What can hang from each mark:
K544: K550
K179: K47
K943: K179 K261
K261: K47 K943
K550: K47 K544 K701 K943
K47: K550
K526: K943

Each row was made from one small tree. The marks that hang from a mark follow it in brackets, in the order of their numbers. Every link used is in the known rows. Write each row's tree.
Known rows:
K544{K550{K47}}: [ 1.07 -4.49 -2.55  3.95  2.98 -0.59 -0.13  0.89  1.71 -1.63  1.86 -2.15
  6.94  1.88 -1.80 -0.96 -4.91  2.04  0.88  3.17  1.69  2.16 -2.60 -1.44
 -4.25  1.77 -4.14]
K550{K47 K544 K701}: [ 0.97 -1.15 -4.00  1.33  0.49  0.56  1.66 -0.23  4.48 -0.53  2.96 -3.54
  4.06  5.40 -1.03  0.19 -0.47  1.15  3.62  2.38  0.40  2.72 -2.78 -2.24
 -4.59 -1.63 -3.87]
K526{K943{K179 K261{K47{K550{K701}}}}}: [ 0.18 -0.71 -0.80 -0.03 -4.41  1.52  1.14  0.82 -1.48  0.24  0.40 -0.31
  1.11 -0.58  1.16  3.12  2.53  0.71  4.23  1.51  1.16  2.50 -1.70 -1.31
  2.27 -3.19  4.61]
K943{K179}: [-0.01 -0.63 -0.77  2.20 -0.19  0.19  0.05 -0.43 -0.29 -2.27 -0.06 -2.31
  5.83  1.22  1.61  2.33 -5.69  2.62  1.25  2.43 -2.89  0.60 -1.55 -1.23
 -0.31 -1.76 -4.43]
K943{K179{K47{K550{K544 K701}}} K261}: [ 1.22  2.83 -2.44  1.45 -3.54  2.27  0.31 -1.77  1.26  1.31 -0.63 -1.26
 -2.21  1.43  1.26  3.19 -1.29  1.58  1.84 -1.78 -3.38  2.09 -2.88 -0.63
 -0.14 -3.11  2.55]
K261{K47{K550} K943{K179}}: [-0.73 -2.43 -2.50  1.93 -0.69 -1.21 -1.72  1.76 -2.68  1.45  0.91 -1.59
  2.31 -1.49  0.03 -2.04 -1.96  4.38 -1.31  1.09 -1.64  2.85 -0.29 -2.23
 -0.63  0.49 -0.03]
K526{K943}: [-0.62 -2.59 -1.11  2.08 -2.70  3.37  1.35  0.50 -1.91 -3.29  1.51 -1.82
  7.07  1.78  1.87  1.92 -2.65 -0.08  1.18  3.26 -0.41  0.16 -2.57 -0.79
 -0.81 -3.61 -4.36]
K943{K179{K47{K550}} K261}: [ 0.72  0.90 -1.74  2.02 -2.04  3.09 -0.52 -0.99 -1.79  0.11 -1.51 -0.81
 -0.34 -0.83  1.62  3.45 -3.49  1.65 -0.47 -1.65 -3.75  1.54 -2.95 -0.74
  0.60 -1.65  2.39]
K47{K550{K544 K701 K943{K179}}}: [-0.15  0.33 -1.99  1.88 -2.93 -1.58 -0.83 -0.36  1.88  1.28  2.22 -2.42
 -1.91  2.85 -0.14 -1.05 -0.73  1.16  3.99 -1.98  0.10  3.81 -1.49 -1.63
 -2.29  0.88  1.98]
K261{K47{K550{K544 K701}} K943{K179}}: [-0.21 -0.44 -3.25  1.11 -2.42 -2.36 -1.15  0.75  0.52  2.82  1.89 -2.21
  0.07  0.85 -0.84 -2.34  1.00  4.42  1.73  1.20 -0.60  3.70 -0.14 -2.37
 -1.49 -0.61  0.00]
K47{K550{K544 K701 K943{K179 K261}}}: [-0.30  0.49 -2.27  1.26 -3.85  1.20 -0.60 -0.13  1.25  1.51  0.79 -1.54
 -2.84  2.40  0.01  0.63  0.83  0.75  4.41 -2.14 -0.65  4.26 -1.99 -1.23
 -1.64 -0.86  6.60]
K261{K47 K943{K179}}: [-1.08 -1.96 -2.28  1.61  0.36 -1.51 -0.36  1.41 -2.11 -0.44  0.04 -1.66
  5.64 -1.06  0.46 -0.50 -3.44  4.16 -1.58  3.92 -2.64  1.52  0.03 -1.90
 -0.44 -1.37 -5.05]
K544{K550{K47 K701 K943}}: [ 0.31 -2.99 -2.51  3.05  2.68 -2.68  0.77  1.64  2.97 -1.52  3.47 -1.48
  5.03  2.58 -2.59 -3.01 -3.44  0.69  2.02  2.30  3.06  2.92 -2.71 -1.28
 -4.42  4.27 -0.85]
K526{K943{K179{K47} K261}}: [ 0.45  2.41 -1.57  1.49 -4.36  3.48  1.65  0.49 -1.99 -2.27 -1.92  0.34
  3.83  0.50  2.29  5.74 -3.13 -0.22  1.43  2.31 -2.85  0.05 -3.55  0.08
  3.09 -5.81 -1.39]
K550{K47 K544 K701 K943{K179 K261}}: [ 0.34  1.68 -3.70  0.57 -1.06 -0.59  1.25  1.02  3.53  0.27  0.17 -1.18
  0.61  4.04 -1.31  2.95  0.09  0.21  5.26  1.74  0.22  4.49 -3.06 -1.88
 -0.93 -2.29  3.41]
K943{K179 K261{K47{K550{K544 K701}}}}: [ 0.47 -1.26 -1.37  0.56 -1.99  0.44 -0.38 -1.38  0.53  2.40 -0.51 -2.15
 -1.37 -0.22  0.76  1.61  2.41  2.35  3.22 -0.04 -1.00  3.73 -1.36 -1.89
 -0.92 -2.97  3.02]
K179{K47{K550{K544 K701 K943{K261}}}}: [-0.06  0.25 -2.79  2.37 -2.54  2.97  0.05 -1.47  0.29  1.34  1.83 -1.63
 -3.27  1.72  0.34 -0.87 -0.69 -0.30 -0.66 -3.77 -1.72  2.65 -3.08 -0.48
 -3.84  0.03  1.37]
K943{K179 K261{K47{K550}}}: [ 0.03 -3.35 -0.67  1.22 -0.29  1.48 -0.97 -0.45 -2.27  1.32 -1.23 -1.74
  1.12 -2.55  1.19  1.97  0.19  2.90  0.79  0.09 -1.64  2.86 -1.22 -1.79
  0.22 -1.63  3.21]
K526{K943{K179}}: [ 0.10  0.55 -0.73  1.70 -3.21  1.26  1.20  0.65 -1.11 -2.93 -0.07 -0.98
  6.37  1.71  1.73  3.93 -3.65  0.61  3.19  3.73 -0.78  0.27 -2.25 -0.92
  2.12 -4.19 -4.02]
K943{K179 K261{K47{K550{K544}}}}: [ 0.38 -2.45 -1.29  1.46 -1.38  1.55 -1.25 -1.08 -1.22  2.38 -1.94 -2.23
 -0.74 -1.15  0.69  2.23  1.06  2.80  1.77 -0.12 -2.13  3.87 -1.08 -1.75
 -0.69 -3.36  1.70]
K550{K544 K943{K179{K47} K261}}: [-0.21  2.12 -2.12  2.58 -2.19  1.51 -0.07 -1.48 -0.17  0.35 -2.51 -1.09
 -0.51  1.32  1.05  3.33 -3.58 -0.21  0.41 -0.42 -3.90  2.29 -2.53 -0.19
 -0.87 -4.30 -2.75]

Which tree is each row?
[-1.41 -4.14 -1.51  2.45 -1.43  4.17 -1.11  0.79 -3.10 -0.22  1.26 -1.35
 -0.16 -0.39  0.96 -0.11 -1.27  0.27 -0.58 -2.53 -0.74  3.31 -2.44 -1.03
 -3.11  0.92  5.56] | K47{K550{K943{K261}}}
[ 0.45  1.96 -1.59  1.78 -1.21  2.85  0.69 -1.31 -1.00 -1.52 -2.19 -0.76
  2.42 -0.34  2.13  4.32 -5.07  1.17 -0.75  1.14 -4.69  0.38 -2.85 -0.37
  0.84 -3.68 -2.27] | K943{K179{K47} K261}
[ 0.38  3.69 -4.40  2.07 -3.97 -0.50 -0.22  0.42  1.09  0.98  1.35 -1.03
 -0.11  2.76  0.06 -0.91 -3.39  3.19  0.30 -0.02 -3.48  1.87 -1.90 -1.20
 -0.74 -1.03 -1.01] | K261{K943{K179{K47{K550{K544 K701}}}}}
[-0.31 -1.20 -0.56  0.68 -2.98  2.23  1.27  0.50 -2.70 -1.29 -1.51 -0.56
  4.60 -1.04  1.46  4.80 -0.09  0.44  2.27  3.46 -0.47  1.54 -1.96 -0.96
  2.34 -5.67 -0.84] | K526{K943{K179 K261{K47}}}
[-0.63 -2.07 -2.15  2.39 -2.73  0.79 -0.67 -0.58  1.23  0.82  3.53 -2.84
 -1.54  2.96 -0.29 -2.84  0.03  0.35  2.23 -2.40  0.36  3.51 -1.93 -1.41
 -5.05  1.35  1.52] | K47{K550{K544 K701 K943}}
[-0.63 -0.40 -1.15  1.67 -1.06 -1.11 -0.49  0.60  0.27 -0.60  2.76 -1.61
 -0.11  1.43  0.46 -1.43 -2.24  1.26  2.67 -1.96  0.33  2.80 -1.64 -1.30
 -1.39  2.83  3.99] | K47{K550{K701 K943{K179}}}
[ 0.79  2.47 -1.80  1.16 -2.33  1.99  0.36 -1.07 -0.05  0.27 -0.15 -0.71
 -0.69  0.27  1.47  2.74 -2.61  1.53  0.97 -1.51 -3.17  1.41 -3.05 -0.47
  0.39 -1.27  3.71] | K943{K179{K47{K550{K701}}} K261}
[-0.93 -2.04 -0.99  2.75 -0.93 -0.15 -1.75  0.61 -1.83 -0.44  1.17 -1.35
  0.63  0.21  0.48 -0.75 -3.87  1.67  0.79 -1.91 -0.81  2.97 -1.72 -1.35
 -1.20  2.07  1.84] | K47{K550{K943{K179}}}
[-0.09 -3.84 -1.76  0.98 -1.14  3.44  0.05 -1.57 -0.08  2.16  1.27 -3.00
 -0.42 -0.07  0.62 -0.27  3.60  1.60  0.88 -0.81 -0.47  3.57 -1.51 -1.84
 -4.06 -2.12  2.07] | K943{K261{K47{K550{K544 K701}}}}
[ 0.29  1.30 -3.43  1.27  0.12 -2.77  0.85  0.84  4.28 -0.05  1.35 -1.90
  1.94  4.94 -1.65  0.87 -1.67  1.01  5.01  1.70  0.68  3.86 -2.47 -2.08
 -1.53 -0.28 -1.47] | K550{K47 K544 K701 K943{K179}}
[ 1.11  2.76 -2.30  1.99 -6.01  3.81  0.29 -0.50 -1.27  0.45 -1.77  0.04
 -0.64  1.31  1.12  4.98 -0.74 -0.11  2.51 -0.21 -2.02  2.13 -3.41 -0.14
  2.02 -5.96  0.92] | K526{K943{K179{K47{K550{K544}}} K261}}
[-0.81 -3.83 -3.17  1.94  1.71  2.68  0.67  2.21 -1.08 -1.49  0.57 -0.88
  3.90  0.95 -0.54  1.63 -2.33 -0.49 -0.22  1.05  0.07  3.38 -3.36 -1.58
 -2.32 -0.25  2.54] | K550{K47 K943{K261}}
[-0.66 -0.27 -1.37  1.07 -2.50  0.92 -0.11  0.73 -0.36  0.26  1.47 -0.87
 -1.18  0.42  0.54  0.57 -0.48  0.77  2.76 -2.19 -0.65  3.41 -1.87 -1.03
 -0.51  1.12  7.79] | K47{K550{K701 K943{K179 K261}}}
[-0.14 -1.09 -3.82  1.66  0.59 -0.72  1.22  0.68  3.71 -0.50  3.07 -2.73
  2.56  4.79 -1.65 -1.11 -0.87  0.18  3.13  1.04  1.21  3.63 -2.85 -2.06
 -4.40  0.21 -1.79] | K550{K47 K544 K701 K943}
[ 0.84  0.53 -2.58  2.73 -2.28  2.03  0.00 -2.73  1.43  0.74  2.87 -3.07
 -1.31  2.64  0.77 -1.61 -1.91  1.22 -0.65 -2.86 -1.86  1.50 -2.89 -0.86
 -4.83  0.10 -4.17] | K179{K47{K550{K544 K701}}}
[ 0.74 -1.21 -2.51  3.77 -1.50  2.94 -1.06 -2.35 -0.15  0.84  1.28 -2.79
 -0.80  1.74  0.79 -0.86 -3.28  1.50 -2.00 -2.95 -2.62  1.64 -2.95 -0.98
 -4.68 -0.65 -5.94] | K179{K47{K550{K544}}}
[-0.44 -4.03 -0.91  2.69 -0.02 -1.66 -2.19 -0.98 -1.06  2.26  0.34 -2.76
 -1.37 -0.80 -0.50 -2.20 -0.78  2.47  0.77 -1.24 -0.48  4.17 -0.60 -1.78
 -2.88  0.41 -3.00] | K261{K47{K550{K544 K943{K179}}}}
[ 0.39  1.61 -1.26  2.67 -0.02 -1.49  0.86 -0.01  1.59 -1.03  0.45  0.06
  1.52  0.58 -0.34  0.68 -4.59  0.44  1.39  0.97 -0.88  1.48 -2.50  0.42
 -1.22  1.17  0.24] | K544{K550{K701 K943{K179{K47} K261}}}
[-0.99 -3.64 -2.07  3.40 -1.91  1.94 -1.94 -0.53 -0.85  0.83  1.82 -2.94
 -0.97  1.57 -0.03 -2.14 -1.63  0.59  0.52 -2.86 -0.41  3.70 -1.71 -1.34
 -4.90  0.59  0.28] | K47{K550{K544 K943}}
[-0.41 -0.14 -1.98  1.85 -1.05  2.72  0.35 -0.72 -1.00  0.08  2.36 -0.98
 -1.75  0.21  0.74 -0.95 -2.06 -0.36 -1.65 -3.67 -1.80  1.86 -3.26 -0.13
 -2.96  1.73  2.66] | K179{K47{K550{K701 K943{K261}}}}
[ 0.07 -4.69 -2.41  4.23  2.97 -1.69 -0.35  1.66  0.83 -1.48  1.94 -1.31
  5.53  1.59 -2.17 -1.77 -5.01  1.05  0.35  2.07  2.04  2.87 -2.80 -1.34
 -4.41  3.29 -2.94] | K544{K550{K47 K943}}
[-1.11  1.02 -1.22  0.39 -0.99  0.31  1.38  0.49  0.44 -1.66  0.62 -0.85
  2.46  1.15  1.26  2.38 -2.23 -0.02  2.71  1.06 -1.49  1.94 -1.96 -0.71
  0.11 -1.12  3.37] | K550{K701 K943{K179 K261}}
[ 0.20 -3.03 -2.70  2.25  1.37 -0.47  1.21  1.77  2.22 -1.07  2.37 -0.70
  3.91  1.75 -2.27 -0.59 -1.96  0.24  2.39  2.12  2.75  3.40 -3.39 -1.11
 -3.46  2.63  3.40] | K544{K550{K47 K701 K943{K261}}}
[-0.55 -4.64 -0.86  1.26 -3.36  4.71  0.49  0.58 -3.89 -0.21  0.68 -1.16
  2.40 -1.38  1.29  2.11  2.41  0.12  0.75  0.79  0.71  2.42 -2.18 -1.21
 -0.60 -3.20  2.27] | K526{K943{K261{K47{K550}}}}
[-0.47  2.47 -3.40  2.51 -1.60 -0.29  0.21  1.05 -1.52 -1.60 -0.17 -0.78
  4.93  0.94  0.87  0.66 -7.35  3.15 -2.72  2.32 -4.88  0.15 -1.81 -0.83
  0.04 -1.64 -4.87] | K261{K943{K179{K47}}}
[ 0.44 -2.24 -2.22  3.17  1.93 -1.30 -0.38  2.19  0.77 -0.85 -0.73  0.02
  3.85  0.44 -1.98  1.70 -4.49  0.86  2.66  2.76  1.63  3.78 -2.89 -1.23
 -1.09  1.27  2.51] | K544{K550{K47 K943{K179 K261}}}
[-0.29 -4.72 -0.89  1.43  1.24  0.45 -0.18 -1.32 -0.53  0.70  3.74 -3.48
  1.98 -0.36  0.46 -3.31  0.52  2.57 -0.42 -0.60  0.48  2.07 -0.87 -1.93
 -4.20  1.97 -1.71] | K261{K47{K550{K701}}}
[ 1.17  1.67 -2.36  2.48 -3.23  2.99 -0.78 -1.91 -0.54  1.17 -2.03 -1.22
 -1.83  0.61  1.22  3.40 -2.60  1.59  0.31 -2.01 -4.13  2.39 -2.89 -0.92
 -0.20 -3.41  1.01] | K943{K179{K47{K550{K544}}} K261}
[-0.60 -1.81 -1.90  3.07 -0.68  3.86 -0.59 -0.73 -3.14 -0.05  1.07 -1.02
 -1.26 -0.75  1.21 -0.50 -3.21 -0.18 -3.74 -3.97 -2.45  1.87 -3.38 -0.14
 -2.91  1.05  0.65] | K179{K47{K550{K943{K261}}}}
[-0.40 -2.42 -1.09  1.66 -0.30 -2.47 -1.09 -1.49  0.55  2.28  1.84 -2.98
 -1.56  0.18 -0.52 -2.61  1.09  2.09  2.15 -1.41  0.65  3.97 -0.67 -1.84
 -2.98  1.34 -1.06] | K261{K47{K550{K544 K701 K943{K179}}}}
[-0.50 -1.13 -2.16  2.54 -3.30  2.21 -1.74 -0.07 -0.88  1.62 -0.81 -1.51
 -2.29  0.76  0.41  1.48 -0.52  0.85  2.35 -2.21 -1.46  4.42 -1.94 -1.29
 -1.43 -1.85  4.75] | K47{K550{K544 K943{K179 K261}}}
[ 0.01  3.89 -2.44  1.34 -2.66  0.68  1.17 -1.65  2.16  0.26 -0.73 -0.95
 -1.10  2.71  0.78  2.76 -1.90 -0.45  2.42 -0.27 -2.70  2.28 -2.72 -0.01
 -1.03 -3.27 -0.79] | K550{K544 K701 K943{K179{K47} K261}}
[ 0.05 -2.05 -0.75  0.84 -3.50  2.25  0.04  0.84 -3.19  0.05 -0.85 -0.20
  2.16 -1.69  1.03  3.62  1.18  1.00  2.76  1.22  0.41  2.56 -2.09 -1.22
  2.24 -4.00  2.99] | K526{K943{K179 K261{K47{K550}}}}
[ 0.16  2.68 -4.26  2.98 -3.44  0.10 -1.31  0.42 -0.44  1.07 -0.09 -1.31
  0.47  1.75  0.23 -0.41 -4.88  3.36 -1.13 -0.44 -3.98  1.94 -1.86 -1.26
 -0.83 -1.89 -2.84] | K261{K943{K179{K47{K550{K544}}}}}
[-0.69 -0.11 -1.31  0.46 -1.34 -0.86  0.78 -0.88  1.45  1.14 -0.55 -2.00
 -0.53  1.08  0.16  1.31  1.05  0.43  3.52  1.39 -0.93  3.45 -1.12 -1.14
 -1.82 -3.12  0.10] | K550{K544 K701 K943{K179 K261{K47}}}
[ 1.40  2.65 -2.28  2.21 -2.15 -0.48 -0.26 -2.40  2.09  0.49  0.87 -2.26
 -1.14  2.53  0.98  0.72 -3.30  2.11  1.76 -1.70 -2.83  1.57 -2.56 -0.92
 -1.31 -0.92 -3.38] | K943{K179{K47{K550{K544 K701}}}}
[ 1.38 -2.88 -2.63  2.81  2.01 -1.57  1.30  0.82  3.87 -1.70  3.54 -2.32
  6.58  3.02 -2.18 -1.65 -3.17  1.91  2.17  3.33  2.69  1.95 -2.57 -1.59
 -4.43  2.73 -2.03] | K544{K550{K47 K701}}
[-0.18 -3.68 -1.74  1.52 -4.43  4.45  0.14 -0.05 -2.65  1.05 -0.06 -1.52
  1.16 -0.24  0.78  2.26  3.58  0.01  1.77  0.60  0.51  3.19 -2.42 -1.32
 -1.35 -5.01  0.97] | K526{K943{K261{K47{K550{K544}}}}}
